Each row was made from one path, in order. Every step used is in the known rows, and no mark comes twice. Write each row's path.
Known rows:
merif/botizeg: -.13 -.06 -.27 .11 -.42 -.03 .28 -.41 -.24 -.03 .23 .16 -.32 .28 -.05
 .45 .29 .42 -.05 -.07 -.36 -.20 .19 .32 .08
saruf/dirip/zalak/merif: .18 -.25 -.54 .38 -.82 -.08 -.19 -.47 -.16 .17 -.06 .06 -.27 .39 -.39
 .64 .41 .70 -.28 -.27 -.24 .01 .16 .00 .22
botizeg/lutoz/bupoped/zalak/dirip: .10 -.47 -.34 .50 .04 -.50 .10 -.05 -.10 -.39 .48 .16 -.10 .38 -.12 .57
 -.02 .06 -.31 -.39 -.29 -.09 .17 -.02 .20
lutoz/bupoped/zalak/dirip: .23 -.46 -.45 .53 -.16 -.07 .09 -.14 -.10 -.22 .34 .25 -.20 .40 -.18 .52
 .09 .33 -.36 -.29 -.42 .02 .21 -.08 .16
lutoz/bupoped/zalak/merif: -.03 -.59 -.46 .50 -.31 -.30 .09 -.27 .03 -.32 .04 .28 -.33 .18 -.03 .71
 .32 .35 -.51 -.41 -.55 -.17 .34 -.08 .03
gelo/mopi/lutoz/bupoped/zalak/dirip: .47 -.74 -.54 .36 -.05 -.05 .37 -.07 -.36 -.24 .50 .26 -.19 .33 -.23 .60
 .17 .37 -.08 -.39 -.26 .02 .32 -.13 -.12
botizeg/lutoz/mopi/gelo: -.01 -.05 -.22 .18 -.01 -.33 -.06 -.36 -.27 -.21 .54 .02 -.13 .48 .07
 .62 .21 .21 -.04 -.43 -.61 -.21 .00 -.08 .33
merif/botizeg/lutoz: -.25 -.08 -.17 .06 -.20 -.47 .31 -.33 -.23 -.19 .37 .03 -.23 .25 .00 .52
 .15 .15 .00 -.15 -.22 -.28 .14 .38 .13
zalak/merif: -.15 -.30 -.37 .29 -.56 -.15 -.06 -.44 .03 -.01 .01 .03 -.16 .18 -.03
 .64 .35 .45 -.19 -.20 -.44 .02 .20 .20 -.06
lutoz/mopi: -.02 .05 -.33 .14 -.22 -.01 -.12 -.29 -.16 -.06 .29 .07 -.19 .31 -.01
 .54 .22 .42 -.07 -.29 -.56 -.02 .09 .04 .29
botizeg/lutoz/bupoped/zalak: -.09 -.45 -.37 .38 .02 -.56 .12 .03 -.09 -.48 .41 .11 -.23 .30 .04 .60
 -.01 -.12 -.29 -.51 -.46 -.28 .17 -.01 .22
mopi/lutoz/bupoped/zalak/dirip: .22 -.50 -.76 .43 -.07 -.12 .22 -.17 -.27 -.23 .36 .31 -.15 .32 -.35 .42
 .10 .20 -.33 -.24 -.40 -.11 .29 -.15 -.13
merif/botizeg/lutoz/mopi: -.14 .10 -.14 .06 .01 -.52 .20 -.35 -.28 -.25 .43 .14 -.28 .27 -.01 .58
 .22 .31 -.05 -.22 -.30 -.28 .16 .22 .32
dirip/zalak/bupoped/lutoz/mopi: .24 .09 -.48 .37 -.14 -.13 .18 -.30 -.06 -.33 .21 .07 -.10 .55 -.05 .51
 .23 .31 -.12 -.55 -.51 -.54 .24 -.08 .32
bupoped/zalak/merif/botizeg: .01 -.60 -.33 .39 -.39 -.28 .37 -.41 -.11 -.11 .02 .38 -.44 .13 -.20 .69
 .53 .48 -.31 -.13 -.30 -.33 .38 .19 -.05
dirip/zalak/merif/botizeg: -.06 -.05 -.46 .22 -.65 -.18 .32 -.52 -.10 .05 .09 .25 -.34 .20 -.27 .70
 .45 .72 -.18 -.16 -.21 -.26 .28 .19 .04
bupoped/lutoz/mopi/gelo: .20 -.09 -.23 .43 -.15 -.01 .03 -.32 -.18 -.25 .39 .23 -.19 .57 -.02 .41
 .27 .30 -.13 -.46 -.75 -.30 .01 -.06 .14
mopi/lutoz: -.11 -.19 -.69 .07 -.34 -.03 .14 -.26 -.28 .00 .26 .01 -.09 .25 -.16 .38
 .14 .08 .01 -.17 -.47 -.13 .13 .12 -.20
saruf/dirip/zalak: .23 -.09 -.56 .26 -.70 .11 -.12 -.28 -.28 .17 .19 -.01 -.26 .54 -.36 .48
 .20 .48 -.10 -.30 -.28 -.02 .02 .01 .35
dirip/zalak/merif/botizeg/gelo/mopi: .39 -.45 -.31 .27 -.31 .03 .23 -.23 -.20 .01 .25 .16 -.39 .14 -.02 .76
 .46 .88 .19 -.24 -.23 -.08 .43 .16 .07
botizeg/gelo/mopi/lutoz: .34 -.60 -.51 .13 -.04 .20 .05 .02 -.38 -.04 .42 -.07 -.14 .19 .09 .45
 .14 .25 .40 -.27 -.51 .06 .32 .08 -.14
dirip/saruf: .03 -.10 -.36 .14 -.13 .02 .15 -.30 -.23 .08 .26 -.19 -.15 .20 -.08 .53
 .16 .17 .06 -.23 -.53 -.20 .09 .18 .02
gelo/mopi: .17 -.39 -.16 .09 -.39 .12 .14 -.16 -.19 -.01 .36 -.09 -.18 .33 .11 .65
 .23 .43 .24 -.37 -.35 .13 .09 .25 .12
zalak/dirip/saruf: .22 -.11 -.34 .27 -.11 .07 .11 -.40 -.25 .18 .32 -.15 -.04 .30 -.25 .50
 .16 .35 .04 -.09 -.36 .02 .10 .15 .01
zalak/bupoped/lutoz/botizeg: -.08 -.24 -.43 .33 -.21 -.14 .46 -.35 -.24 -.34 .09 .09 -.24 .34 .45 .25
 .17 .12 -.11 -.13 -.73 -.54 .32 .26 -.05
lutoz/botizeg/gelo/mopi: .25 -.53 -.35 .17 -.07 .27 .10 .03 -.45 -.02 .45 .01 -.38 .11 .56 .45
 .14 .50 .37 -.09 -.69 .06 .28 .21 .05

Which path is each row?
.36 -.64 -.26 .40 .08 .08 .35 -.08 -.36 -.37 .26 .01 -.26 .29 .69 .32
 .21 .28 .25 -.23 -.75 -.35 .48 .23 .01 -> zalak/bupoped/lutoz/botizeg/gelo/mopi
.26 -.72 -.58 .23 -.06 -.09 .40 .02 -.35 -.32 .40 .22 -.31 .24 -.07 .62
 .21 .18 -.06 -.51 -.44 -.20 .31 -.10 -.08 -> gelo/mopi/lutoz/bupoped/zalak
.15 -.17 -.46 .32 -.81 -.14 .15 -.60 -.27 .17 -.06 .24 -.47 .36 -.46 .64
 .54 .85 -.31 -.10 -.10 -.20 .28 .12 .20 -> saruf/dirip/zalak/merif/botizeg
.27 -.49 -.55 .19 .05 .11 .08 .01 -.37 -.28 .45 .02 -.22 .21 .21 .46 .11
 .28 .16 -.38 -.60 .03 .40 -.06 -.06 -> botizeg/gelo/mopi/lutoz/bupoped
.00 -.43 -.48 .41 -.19 -.11 .12 -.07 -.10 -.32 .30 .22 -.30 .32 .00 .53
 .10 .14 -.33 -.43 -.58 -.19 .21 -.06 .18 -> lutoz/bupoped/zalak
.06 -.43 -.60 -.06 -.25 .06 .50 -.16 -.58 .00 .40 .11 -.35 .09 .25 .45
 .21 .37 .26 -.09 -.50 -.13 .20 .21 -.26 -> gelo/mopi/lutoz/botizeg
-.04 -.15 -.58 .28 -.66 -.10 .01 -.35 .03 .06 .09 .06 -.17 .22 -.22 .69
 .31 .54 -.14 -.34 -.34 -.10 .16 .08 .03 -> dirip/zalak/merif
-.03 -.36 -.85 .15 -.03 .13 .12 -.08 -.53 -.02 .35 .10 -.29 .00 .29 .17
 .04 .16 .17 .11 -.80 -.20 .35 .10 -.27 -> mopi/lutoz/botizeg/gelo
.16 -.43 -.47 -.01 -.31 .05 .28 -.16 -.34 -.03 .35 -.03 -.13 .25 -.06
 .57 .24 .28 .27 -.32 -.34 -.01 .16 .15 -.18 -> gelo/mopi/lutoz
.03 -.09 -.63 .35 -.30 -.08 .50 -.28 -.24 -.24 .19 .11 -.26 .38 .25 .31
 .14 .21 -.08 -.27 -.62 -.66 .30 .13 .04 -> dirip/zalak/bupoped/lutoz/botizeg
.33 -.50 -.41 .06 -.03 .12 .37 -.14 -.52 -.07 .40 .11 -.31 .17 .05 .44
 .31 .41 .37 -.11 -.35 -.12 .42 .21 -.15 -> merif/botizeg/gelo/mopi/lutoz
-.07 -.54 -.67 .36 -.21 -.45 .54 -.42 -.25 -.33 .08 .51 -.47 .08 -.29
 .61 .46 .37 -.52 -.19 -.39 -.49 .52 -.02 -.26 -> mopi/lutoz/bupoped/zalak/merif/botizeg
.35 -.46 -.72 .41 .24 -.16 .39 -.23 -.40 -.13 .39 .15 -.16 .22 -.44 .48
 .12 .11 -.26 -.24 -.43 -.29 .31 -.18 -.18 -> mopi/lutoz/bupoped/zalak/dirip/saruf
-.24 .04 -.41 .24 -.33 -.72 .33 -.42 -.06 -.34 .26 .22 -.35 .19 -.12 .72
 .27 .49 -.39 -.37 -.18 -.38 .31 .10 .17 -> dirip/zalak/merif/botizeg/lutoz/bupoped
.44 -.01 -.45 .46 -.32 -.10 .02 -.42 -.22 -.20 .05 .10 -.20 .71 -.23 .43
 .33 .45 -.27 -.50 -.44 -.45 .26 -.14 .51 -> saruf/dirip/zalak/bupoped/lutoz/mopi
.01 -.38 -.31 .35 -.28 -.08 .04 -.42 -.13 -.05 .05 .17 -.32 .08 .08 .53
 .42 .58 -.08 .03 -.47 -.08 .47 .25 -.04 -> zalak/merif/botizeg/gelo
-.02 -.31 -.53 .25 -.11 .21 -.03 -.08 -.34 -.02 .33 .06 -.31 .09 .46 .27
 .05 .30 .13 .07 -.80 -.06 .27 .18 .04 -> lutoz/botizeg/gelo
.29 -.55 -.41 .47 -.27 .04 .06 -.17 -.13 -.02 .31 .17 -.11 .39 -.29 .51
 .15 .28 -.10 -.17 -.31 .04 .14 .08 .06 -> bupoped/zalak/dirip
.03 -.23 -.30 .39 -.27 -.14 .23 -.36 -.01 -.35 .06 -.05 -.02 .49 .15 .37
 .21 .03 -.10 -.37 -.55 -.41 .28 .20 .04 -> zalak/bupoped/lutoz
-.05 -.63 -.77 .41 -.23 -.37 .24 -.27 -.12 -.32 .06 .34 -.29 .11 -.22
 .60 .33 .21 -.49 -.34 -.52 -.29 .41 -.15 -.25 -> mopi/lutoz/bupoped/zalak/merif
.34 .00 -.45 .44 -.13 -.03 .26 -.45 -.19 -.30 .32 .15 -.13 .71 -.03 .51
 .36 .36 -.13 -.59 -.69 -.66 .22 -.26 .34 -> dirip/zalak/bupoped/lutoz/mopi/gelo
.23 -.41 -.33 .48 .34 -.52 .24 -.12 -.23 -.32 .48 .02 -.11 .24 -.23 .62
 -.03 .02 -.25 -.37 -.31 -.26 .20 -.05 .13 -> botizeg/lutoz/bupoped/zalak/dirip/saruf
.11 -.05 -.26 .39 -.07 -.20 .16 -.40 -.06 -.40 .11 .05 -.07 .49 .15 .44
 .29 .18 -.17 -.44 -.63 -.43 .26 .03 .23 -> zalak/bupoped/lutoz/mopi
.22 -.14 -.57 .30 -.57 .06 .02 -.51 -.30 .06 .03 -.12 -.17 .64 -.19 .52
 .31 .43 -.15 -.29 -.34 -.28 .27 -.08 .47 -> saruf/dirip/zalak/bupoped
.25 -.41 -.46 .11 .06 .01 .38 -.14 -.49 -.31 .45 .20 -.40 .19 .17 .43
 .24 .47 .12 -.23 -.46 -.15 .51 .07 -.06 -> merif/botizeg/gelo/mopi/lutoz/bupoped
.32 -.46 -.13 .16 -.11 .18 .21 -.13 -.34 -.06 .41 .07 -.34 .23 .19 .54
 .29 .55 .35 -.17 -.37 .01 .37 .28 .15 -> merif/botizeg/gelo/mopi
-.08 -.18 -.42 .31 -.36 -.07 .29 -.13 -.24 -.19 .25 .19 -.32 .22 .25 .20
 .05 .16 -.05 -.14 -.66 -.28 .08 .32 -.15 -> bupoped/lutoz/botizeg
.27 -.62 -.11 .27 -.24 .00 .17 -.33 -.21 -.06 .17 .14 -.37 .10 .19 .70
 .52 .76 .14 -.15 -.35 .03 .46 .26 -.01 -> zalak/merif/botizeg/gelo/mopi
-.17 -.58 -.35 .47 -.08 -.74 .08 -.17 .04 -.49 .18 .19 -.24 .15 .01 .77
 .19 .08 -.48 -.49 -.41 -.28 .28 -.03 .06 -> botizeg/lutoz/bupoped/zalak/merif
.24 -.19 -.61 .43 -.47 -.06 .33 -.39 -.42 -.15 .04 .12 -.34 .54 .07 .25
 .24 .37 -.18 -.21 -.51 -.57 .29 .05 .23 -> saruf/dirip/zalak/bupoped/lutoz/botizeg
-.20 -.10 -.70 .13 -.26 -.13 .15 -.24 -.24 -.24 .29 .11 -.17 .27 -.05
 .37 .09 .13 -.22 -.28 -.59 -.15 .24 .00 -.10 -> mopi/lutoz/bupoped
.07 -.06 -.34 .22 -.22 .11 -.05 -.43 -.28 -.04 .42 .15 -.20 .50 .02 .58
 .34 .46 -.09 -.35 -.74 -.13 .04 -.13 .29 -> lutoz/mopi/gelo
-.21 -.19 -.80 .02 -.29 -.03 .36 -.26 -.50 .02 .29 .14 -.30 .08 .13 .26
 .13 .17 .01 .05 -.64 -.26 .19 .16 -.29 -> mopi/lutoz/botizeg
